What can hang from each mark:
j_826: j_350
j_669: j_826
j_82: j_10 j_414 j_506 j_932
j_10: j_82 j_282
j_350: j_826 j_932
j_414: j_28 j_82 j_950
j_950: j_338 j_414
j_932: j_282 j_350
j_506: j_28
j_338: j_950
j_282: j_10 j_414 j_932
j_28: j_338 j_506

Each row was made from one small tree. The marks that hang from a mark follow it in brackets, in the order of their numbers. Every link used is in the known rows. Write each row's tree.
(in the rows, 128 means zero)
Known rows:
j_506(j_28(j_338(j_950(j_414)))): [ 96 100 134 121 161 107 188 156 134  78 156 104 125 174 123 144  66 103
 120 142 111 131 181  68 111 108  95 158 177 163 163  67 106  77 110 129
 142 112 104 147 103 143 116 119]
j_669(j_826(j_350(j_932(j_282(j_414))))): [186 149 166 103 143 141  76 193 138 166  82 119 156 120 159 103 171 105
  81  84 141 125 155 129 172 110 145 123 155  32 168 170 123  44 101  77
  58 150 150  33 214  64 176 131]
j_28(j_338 j_506): [121 117 138 139 152 102 145 164 138  89 132 131 107 156 118 122  90 145
 120 140 130 133 152 114 141 124 108 151 133 129 135 129 154 102 117 153
 139 135 136 127  93 139 108 131]
j_414(j_28(j_506) j_82 j_950(j_338)): [123 136 135 135 155 100 179 145 113  51 141 117  89 150 104  48  27 151
 110 147 126 109 178  83 140 160 139 126 150 150 166 136 122  59  96 160
  90 182 105 135  63 153  95 121]
j_82(j_414): [127 142 138 139 123 123 133 136 139 126 143 165 120 134 128 112 120 122
 127 120 129 123 148 116 139 102 134 145 131 137 137 131 121 111 137 126
 128 130 143 116 143 117 145 116]
j_28(j_338(j_950(j_414)) j_506): [113 104 140 134 179  88 183 162 130  66 152 116 111 192 118 150  75 131
 140 145 131 146 177  76 123 121  86 164 170 148 156  95 108  75 125 132
 155 125 121 151  74 140 109 132]
j_338(j_950(j_414)): [116 111 132 122 159 116 172 125 120 105 151 114 132 165 128 154 117 114
 148 126 129 146 153  96 107 120 108 143 163 145 152  96  81  98 134 108
 146 117 113 154 106 128 129 128]
j_950(j_338 j_414(j_28(j_506))): [130 114 117 145 166  91 154 160 122  69 143 114  93 164 121 109  31 147
 144 142 120 123 182  96 130 153 126 147 177 155 154 111  91  51  99 166
 123 154 110 138  80 143 105 130]
j_669(j_826(j_350(j_932))): [189 139 156 151 149 156  90 174 125 175 104  89 158 126 129 145 161 108
  86 116 105 134 159 153 172 113 128 134 145  82 155 183 147  73 129 110
  68 139 128  71 173  87 137 138]
j_82(j_506(j_28) j_932(j_282 j_350)): [104 181 156 136 115 148 152 146 156 107 136  68 142  74 165 122  91 109
 112  65 117  85 128 136 101 122 118 137 127  95 129 112 155 120 104 115
  91 157  97 100 121 118 134 102]
j_10(j_82(j_506) j_282(j_932(j_350))): [ 73 161 173 132 140  69 148 118 119 112 111  86 134  71 138 114 140 136
 123  90 116 103  82 138  66 101 132 135 119  33 121 117 107  55 149 103
 113 115 108 128  88 135 114 135]
j_669(j_826(j_350(j_932(j_282)))): [194 147 168 129 145 145  78 182 138 182  82  96 164 119 157 114 158 104
  92  84 113 128 144 143 176 116 113 129 151  58 155 184 146  67 119  96
  60 137 132  56 195  60 155 125]
j_932(j_282(j_10 j_414) j_350): [134 169 152  69 125 126 116 166 141  89 108 161 154 112 143 114 156 147
 144  68 166 108 136 118 132 133 159 123 139  41 131 112  97  62  96  91
  97 182 107  78 155  84 197 145]
j_414(j_82(j_10(j_282))): [117 167 138 130 109  80 146 129 118 119 144 139 122 105 153  79  98 116
 133  85 138 135 141  89 122  96 135 134 115 116 117 116  92  63 131 142
  70 141 131  98 104 141 163 105]
j_338(j_950(j_414(j_28(j_506) j_82))): [108 138 122 139 165  92 190 133 110  57 164  92 111 165 135 105  50 139
 143 125 139 151 195  77 109 140 117 146 169 150 158  98  87  79 116 158
  98 145  82 141  46 150 127 139]
j_932(j_282(j_10) j_350(j_826)): [170 172 172 103 128 142  96 150 126 122 116  90 171 123 129 131 124 158
 146  53 147 105 153 159 140 124 110 129 117  56 115 137 115  87  99  99
  98 190  81 112 124  87 169 142]
j_82(j_414(j_28(j_338 j_506) j_950)): [122 133 146 137 138 108 163 171 132  65 144 156  97 180 113  62  34 148
 107 148 119 116 202  77 159 122 119 155 149 140 172 124 135  30 107 148
 143 150 127 109 115 124 111 109]
j_932(j_282(j_414) j_350(j_826)): [153 169 180 104 137 144  89 138 121 124 117  84 147 128 133 119 132 144
 121  71 168 100 139 152 119 120 116 115 120  53 130 141  97  91  79  85
 103 188 119  94 140  97 163 146]
j_82(j_10 j_506(j_28(j_338))): [ 78 139 130 131  96 111 182 177 154 105 156 145 108 120 144 100  50 115
 105 107 109 111 178  95 145  76 124 167 144 133 148  82 167  63 122 142
 100 143 120 113 139 165 140 103]
j_506(j_28(j_338)): [104 111 132 131 132 119 144 161 145 103 133 120 124 141 122 118  73 118
 100 144 109 114 155 103 128 113 114 142 138 141 140 100 155 106 107 152
 126 121 122 117 126 143 121 118]
j_932(j_282(j_10(j_82)) j_350): [109 166 151  80 136 108 112 142 147 109 101 155 154 100 152 110 140 147
 149  74 144 113 132 128 118 135 124 129 133  42 118 122 111  59 122 101
  79 154  91 107 132  93 165 152]
j_414(j_28): [127 130 120 127 119 128 127 126 113 114 131 115 124 135 135 105  85 138
 123 137 119 125 145 120 131 143 139 121 141 122 135 121 122  99 114 155
 125 126 103 120 128 126 126 132]
j_282(j_10 j_414): [123 141 122  70 121 116 130 161 138  94 123 175 132 126 130 119 149 141
 139 106 161 118 162 107 142 120 187 127 137  89 137 102  99  74 114 114
 121 157 126 105 152 122 184 143]
j_826(j_350(j_932(j_282))): [177 137 157 114 144 132  95 170 131 166  75  95 151 122 155 107 182 107
  95  88 121 128 122 126 159 119 111 123 162  68 139 162 135  92 130  81
  84 144 124  69 179  71 150 137]
j_350(j_826 j_932(j_282)): [167 138 169 111 121 130  83 152 125 157  92  62 142 127 155 108 157 138
 105  71 134 124 129 148 141 106 103 121 132  79 130 151 114 124 112 100
 105 170 111 108 140  90 142 135]
j_28(j_338(j_950(j_414(j_82))) j_506): [ 98 121 136 141 188  78 201 151 122  55 157 106 103 180 122 127  57 133
 137 130 139 152 188  68 121 115  96 168 167 152 155 102 104  85 117 140
 117 144 109 156  43 151 120 129]
j_950(j_338 j_414): [127 107 127 136 166  98 152 144 124 106 135 130 110 150 114 134  77 122
 146 139 125 123 153 103 129 134 125 144 169 159 144 117  82  88 114 123
 128 146 132 154 111 142 119 120]
j_826(j_350(j_932)): [173 127 149 130 143 140 102 164 116 157  95  86 147 129 126 135 180 111
  88 115 114 132 137 136 167 114 126 130 156  93 143 162 135 102 139  99
  98 151 113  85 153  97 131 150]
j_350(j_826 j_932(j_282(j_10 j_414))): [166 154 167  57 118 122  86 188 134 126  88 110 146 128 154  98 179 154
 117  46 166 115 163 125 152  97 164 124 136  40 135 125  87  66  96  86
  95 200 113  80 167  94 194 156]
j_932(j_350): [134 149 145 151 135 144 120 121 121 119 133 107 143 126 115 151 138 133
 128 119 129 119 125 145 119 138 113 130 129 111 121 141 129 115 120 118
 123 155 101 120 107 107 127 141]
j_82(j_414 j_506): [107 158 131 145 107 117 165 143 142 127 151 162 110 115 142 114 107 117
 123 101 123 116 147 120 146  87 144 151 129 131 139 120 135 100 141 109
 123 138 130 127 141 135 138 108]
j_950(j_414(j_28(j_338 j_506))): [112 115 117 142 169  87 153 168 122  76 141 111 105 178 127 112  19 146
 138 147 127 137 188  87 135 135 110 157 172 139 146 100 105  59 101 168
 133 131 112 126  88 147 120 128]
j_338(j_950): [122 118 139 118 133 135 156 119 121 107 143 120 132 147 124 143 135 121
 124 130 123 138 131 109 118 126 118 129 136 131 147 111 118 115 134 113
 141 117 114 145 110 126 117 130]
j_282(j_10(j_82) j_932): [ 80 111 144  78 142  84 134 140 141 108  95 133 134  94 128 103 154 162
 149 122 131 121 133 120  98 115 170 142 133  55 132 107 125  89 158 123
 127 113 115 136 122 133 155 151]
j_338(j_950(j_414(j_28 j_82(j_932)))): [ 90 139 129 129 163 112 186 103 101  77 165  50 126 148 148 117  45 125
 148 125 132 144 186  83 101 135 138 137 160 151 152 100  67 105 116 146
 103 138  87 144  66 154 135 117]
j_282(j_10 j_414(j_28 j_82) j_932): [ 90 136 135  77 129  93 146 146 120  68 111 121 127 104 132  57 102 170
 134 117 151 117 168  89 110 126 224 129 149  57 149  93  96  69 116 144
  99 155  99 101 114 141 199 149]
j_932(j_282(j_10(j_82)) j_350(j_826)): [134 172 171  83 136 117  92 139 130 119 107 101 159 108 143 117 123 162
 147  55 150 105 159 159 122 120 106 126 115  36 115 138 103  66 109 100
  74 180  80 118 119 102 160 156]
j_338(j_950(j_414(j_28 j_82(j_10)))): [ 91 141 127 124 131 100 187 125 107  86 175 111 116 155 144  93  43 123
 152 112 137 153 203  66 123 109 126 153 178 145 157  89  70  48 132 142
  83 150  85 127  91 146 166 123]
j_10(j_82 j_282(j_932)): [ 87 119 159 101 142  60 126 117 123 123  93 109 131  91 137  89 148 133
 130 120 123 120  91 111  71 108 141 128 115  62 126 112  94  76 149 128
 131  75 147 121 111 132 121 129]

Write each row's tree:
[108 128 172 122 146 126 118 129 123 101 113 100 136 115 101 124 171 147
 119 132 148 109 106 141  90 129 165 135 140  55 142 126 113 112 121 102
 143 143 130  99 126 110 158 153] | j_282(j_414 j_932(j_350))
[ 61 136 140 133 134 105 221 147 134  67 163 105 111 131 137 109  47 106
  86 115 109 126 174  73 118  94 116 150 145 142 159  79 157  94 111 133
  90 148  84 150  73 167 113 114] | j_414(j_82(j_506(j_28(j_338(j_950)))))
[119 167 134  89 131 113 144 137 142  98 115 112 143  89 171  86  98 136
 158  66 147 120 150 102 125 128 160 128 114  94 118 124 120 126 117 130
  77 162 109 109 113 120 185 105] | j_414(j_82(j_932(j_282(j_10))))
[136 137 189 127 146 136  98 125 108 113 119  47 143 123  94 133 148 161
 117 111 154  94 135 167  91 112 150 132 123  51 141 140 106 108 108  98
 138 170 120 108 111 120 149 156] | j_282(j_414 j_932(j_350(j_826)))
[ 90 152 156 103 101  69 162 152 132 112 124 146 111  86 151  75 137 126
 129  77 149 108 112  94 102  70 186 149 127  54 144  81  95  35 141 104
 128 124 160  82 145 147 177 102] | j_82(j_10(j_282(j_414 j_932)) j_506)
[127 144 133  57 118 123 141 165 136  90 118 178 139 143 115  95 147 143
 134 109 156 104 169  89 142 130 187 124 136  95 155 103  97  48 112  93
 132 165 131 103 167 124 166 134] | j_282(j_10 j_414(j_950))
[117 171 189 113 154 139  91 109 122 134 116  38 151 101 151 122 102 144
 133  71 145 102 147 177  94 122  95 121 100  56 116 163 105 118 109 106
  85 161 105 123 107 113 123 132] | j_10(j_82(j_932(j_282 j_350(j_826))))
[181 140 151  80 132 126 102 191 136 146  71 120 165 120 153 106 189 123
 117  67 126 119 142 115 177 114 137 127 160  50 138 145 130  62 132  84
  77 165 101  65 176  64 177 144] | j_826(j_350(j_932(j_282(j_10))))
[162 163 178 136 134 147  91 123 120 142 122  67 158 124 131 129 115 146
 126  73 145 107 132 168 125 127  82 122 114  78 119 154 117 116  94  99
 102 173 104 112 122  94 141 137] | j_932(j_282 j_350(j_826))
[108 121 142  60 128 112 144 159 126  72 103 136 138 132 110  58 122 169
 131 131 142  96 162  85 123 137 213 126 152  55 169  89  97  32 119 112
 148 144 117  96 154 124 174 138] | j_282(j_10 j_414(j_28 j_950) j_932)
[ 97 148 126 140 167 109 158 115 115 113 144  70 122 119 146 122  75 119
 153 114 145 134 172 109 100 125 144 140 139 151 124 121  82 143 126 134
  96 146 121 137  81 154 145 110] | j_950(j_414(j_82(j_932)))
[ 81 113 133 130 168  95 201 150 132  69 162  92 122 165 129 119  39 102
 114 136 117 134 194  57 102 103 100 155 171 164 159  74 101  86 108 141
 102 136  94 149  75 155 134 120] | j_506(j_28(j_338(j_950(j_414(j_82)))))
[ 89 141 146  95 145 108 122 117 141 131 104 109 129  94 174  90 112 127
 140  99 133 122 124 126  99 127 123 126 120  85 121 130 115 128 130 118
 100 117 139 113 137 124 134 113] | j_10(j_82(j_932(j_282)))
[100  99 143 117 136 126 173 153 138  79 148 115 129 160 118 131  82 111
  96 145 102 125 157  82 121 111 101 146 148 144 161  87 147  91 109 138
 140 116 109 133 107 138 109 122] | j_506(j_28(j_338(j_950)))
[121 121 137 123 145 113 157 161 122  68 131 121 106 179 111  73  40 158
 105 156 121 116 178  88 146 146 110 142 146 132 161 122 138  55 102 150
 138 141 113 117 102 141  90 122] | j_414(j_28(j_338 j_506) j_950)
[138 122 134 126 145 116 161 157 121  62 133 122  97 163 102  69  49 151
 113 153 113  99 173  95 146 166 131 132 152 149 168 129 123  51 101 151
 133 162 113 131  94 139  81 120] | j_414(j_28(j_506) j_950(j_338))
[148 140 140  77 110 114 110 179 145 124  82 137 148 115 165 103 185 136
 127  65 131 126 131 110 154 117 144 130 151  70 130 122 123  93 126 106
 106 162 101  90 160  77 178 139] | j_350(j_932(j_282(j_10)))
[157 148 196 148 138 111  98 117  99 131 117  23 160 110 104 135 142 148
 121  98 128  95 101 165  83 109 109 129  98  57 119 137  96  90 117 113
 138 137 112 114  82 115 123 132] | j_10(j_282(j_932(j_350(j_826))))
[104 141 146 136 112 119 201 170 156  86 156 163  93 123 114  75  57 104
  93 113  95  75 180  84 144 105 144 153 148 167 176 104 142  51 119 108
 121 162 126 132 140 149 101  86] | j_82(j_414(j_950(j_338)) j_506(j_28))
[143 131 189 155 145 145 100 114 107 133 119  27 155 115  94 145 136 161
 120 115 129  98 125 180  95 118 115 139 114  74 126 152 127 131 123 109
 142 156 102 129  92 116 127 150] | j_282(j_932(j_350(j_826)))
[ 86 125 128 133 117 112 179 168 151 102 143 121 113 122 135 119  56 117
  91 123 104 108 155 104 133  99 121 151 139 138 142  90 166  96 111 135
 114 130 111 136 126 158 115 111] | j_82(j_506(j_28(j_338)))
[112 124 127 139 177  84 171 135 119  94 142 119 103 142 118 106  59 123
 143 131 134 129 166  87 122 132 137 142 161 164 140 121  80  96 114 134
  91 162 122 156  82 154 130 120] | j_950(j_338 j_414(j_82))
[ 87 147 138 133 113 110 193 156 125  92 150 154 104 162 127  61  22 131
 102 132 110 108 184  79 168 102 135 152 148 133 172 111 130  27 119 117
 131 147 116 123 150 140 113  95] | j_82(j_414(j_28(j_338) j_950) j_506)
[ 68 149 129 143 129  98 194 156 142  90 146 108 108 111 139  93  38 116
  90 116 114 112 168  92 125  99 130 149 135 140 141  95 162 106 107 148
  74 148  99 134  87 174 125 111] | j_414(j_82(j_506(j_28(j_338))))
[103 132 130 136 154  82 174 145 124  96 157 136  98 137 126  92  44 123
 156 116 140 132 184  81 133 112 136 160 171 161 142 114  80  67 124 138
  74 174 126 141  99 157 158 109] | j_950(j_338 j_414(j_82(j_10)))
[127 140 143  82 113 118 101 164 131 113  89 121 120 129 169  62 145 131
  96  97 143 126 128  97 142 126 162 110 168  62 153 120  94  67  95 113
  98 158 114  68 176  87 170 144] | j_350(j_932(j_282(j_414(j_28))))
[103 132 131 127 163  98 185 116 115  93 157 102 123 153 130 130  98 119
 144 119 136 149 163  80 103 122 116 139 163 155 146 100  82 110 130 116
 105 136 102 157  79 143 138 130] | j_338(j_950(j_414(j_82)))
[ 80 150 125 150 175  89 204 131 120  91 154  81  95 113 138 118  31 119
 148 103 130 115 167 100 115 121 159 154 153 164 139 116  87 113 116 128
  84 176 119 166  75 180 118  93] | j_950(j_338 j_414(j_82(j_506 j_932)))
[119 155 120 145 138 104 146 135 118  79 144 106 104 129 137  81  59 153
 119 125 130 134 170 109 126 145 136 129 138 131 133 131 135 107 109 181
  84 158  96 115  64 152 129 140] | j_414(j_28(j_506) j_82)
[ 72 160 143  96 132 101 154 123 146 131 112 113 117  72 186  92  95 126
 137  72 137 113 124 128 107 113 132 130 120  75 124 121 125 116 136 107
  90 127 131 129 135 142 125 104] | j_10(j_82(j_506 j_932(j_282)))
[103 164 131 122 142 113 149 137 116  59 143  87  99 118 145  75  66 152
 121 118 161 121 189 106 115 143 180 126 129 114 144 122 109 105  97 173
  88 167 125  94  76 160 145 129] | j_282(j_414(j_28(j_506) j_82(j_932)))
[105 125 117 144 164  86 170 131 107  79 146 102  98 150 124  86  11 131
 139 140 125 129 181  81 127 147 143 133 176 158 148 112  69  72 100 159
  84 162  99 148  82 154 129 125] | j_950(j_338 j_414(j_28 j_82))
[107 133 173 109 136 134 133 130 107  82 115  87 138 135  97  77 121 156
 107 147 140  93 136 113 101 149 171 122 155  59 167 118 103  54 110 101
 147 151 109  91 130 109 143 145] | j_282(j_414(j_28 j_950) j_932(j_350))
[111 184 141 142  81  84 167 154 138 128 160 184 111 103 163  86  95 105
 132  62 125 116 141  94 142  57 142 159 120 118 136 103 109  19 145 115
 106 132 150  91 151 133 163  84] | j_82(j_10(j_282) j_414 j_506)
[148 162 147  97 125 134 118 152 142 109 109 141 161 110 141 125 138 146
 150  72 143 115 128 126 138 139 126 132 134  64 118 125 122  84 108 102
  99 167  89  98 135  78 177 136] | j_932(j_282(j_10) j_350)
[107 166 149 119 120 118 146 127 136 124 135 112 125  91 177  63  85 121
 147  71 149 128 155 106 124 107 134 143 121 109 125 134 125 121 129 134
  67 155 135  88 123 126 183  90] | j_414(j_82(j_10 j_932(j_282)))
[ 89 125 140  39 149  90 158 164 137  67 110 200 111 135 109  69 111 148
 131 126 156  99 186  80 138 135 191 128 152  84 168 106  75   4 113  98
 103 172 132 130 144 142 133 142] | j_282(j_10(j_82) j_414(j_950(j_338)))
[ 84 143 133 119 119  99 131 123 126 115 136 161 108 124 143  78  76 136
 125 131 118 129 174 111 129 114 142 132 145 105 147 128 102  64 135 147
 102 117 117 119 138 129 135 135] | j_10(j_82(j_414(j_28)))
[147 154 196 120 143 102  91 129 100 114 113  47 155 112 106 123 152 147
 116  90 155  93 109 150  77 105 149 124 107  30 131 124  74  63 103  97
 136 146 133  96 104 115 148 139] | j_10(j_282(j_414 j_932(j_350(j_826))))
[123 120 124 135 155 106 170 142 119  67 157 103 114 175 132 130  65 137
 147 132 128 145 181  87 113 143 109 148 178 145 163  90  91  69 119 147
 142 129  96 137  74 134 114 137] | j_338(j_950(j_414(j_28(j_506))))
[144 162 169  91 137 111  97 157 118 131 100  73 126 119 161  73 152 137
  94  61 168 124 154 124 132  96 144 113 136  63 137 147  91 112  94  91
  58 202 118  85 126 107 179 144] | j_350(j_826 j_932(j_282(j_414(j_82))))
[171 143 154  55 135 123  97 206 142 132  69 142 159 120 154  96 202 120
 110  64 154 116 148 106 171 110 173 121 164  26 149 132 106  36 115  73
  76 181 119  42 199  68 202 156] | j_826(j_350(j_932(j_282(j_10 j_414))))
[150 177 192 137 120 160  97 130 120 134 142  49 152 111 147 122  93 140
 142  54 150 102 159 162 126 105 100 142 106  80 121 157 119 105 107 109
  95 187 114  93 129 104 163 108] | j_82(j_10 j_932(j_282 j_350(j_826)))
[113 159 138 121 115 115 166 133 126 113 146 146 120 131 129  62  90 128
 126 110 137 123 174  91 142 113 135 143 133 137 145 128 121  86 139 114
  82 164 123 113 120 142 152 109] | j_414(j_82(j_10) j_950)
[123 152 142  56 127 123 123 162 144  96 105 147 140 104 166  96 137 138
 154  70 166 111 147 105 128 125 186 123 123  69 133 101 100  92 105 104
 114 160 142  87 168 113 196 114] | j_82(j_932(j_282(j_10 j_414)))
[136 131 144  44 138 108 153 181 147  74 101 193 126 141 126  58 112 142
 136  94 154  91 159  67 154 144 180 125 151  82 164 107  87  18  91  82
 114 184 142 102 172 109 167 117] | j_932(j_282(j_10 j_414(j_950(j_338))))
[163 177 170  77 125 139  91 159 130 105 115 113 165 124 133 120 133 161
 141  51 174  98 163 144 131 120 145 121 122  36 130 125  89  60  80  86
  95 205  98  90 145  93 192 148] | j_932(j_282(j_10 j_414) j_350(j_826))
[ 87 140 143 124 156 118 169 124 101  76 138  71 116 153 128  56  10 139
 107 147 126 117 186  87 136 142 143 132 132 142 153 130 119  88 106 149
 103 147 111 122  96 154 110  97] | j_414(j_28(j_338) j_82(j_932) j_950)
[112 161 126  90 157  93 155 147 141 101 122 104 141 106 173  97  80 129
 182  62 152 125 172  89 116 130 152 146 142 114 119 103  78 111 118 122
  80 160 110 115 111 124 195 106] | j_950(j_414(j_82(j_932(j_282(j_10)))))
[119 161 148  97 105 104 128 143 122 110 139 132 119 105 156  95 128 108
 141  84 158 117 145  97 112  94 175 132 114  93 133 104  69  46 121 129
 114 136 168  74 147 138 169  93] | j_82(j_10(j_282(j_414)) j_932)
[167 140 162  85 142 128  91 185 132 150  74 116 146 123 152  93 197 108
  91  88 145 121 127 113 160 111 145 117 168  44 151 151 115  68 114  71
  83 160 141  40 195  72 172 147] | j_826(j_350(j_932(j_282(j_414))))
[ 94 127 154 109 148  95 162 139 137 102 131 183 100 144 107  68  82 125
 115 139 119 105 170  91 137 116 136 145 144 134 166 139 101  40 134 105
 116 145 146 145 138 132  99 114] | j_10(j_82(j_414(j_950(j_338))))
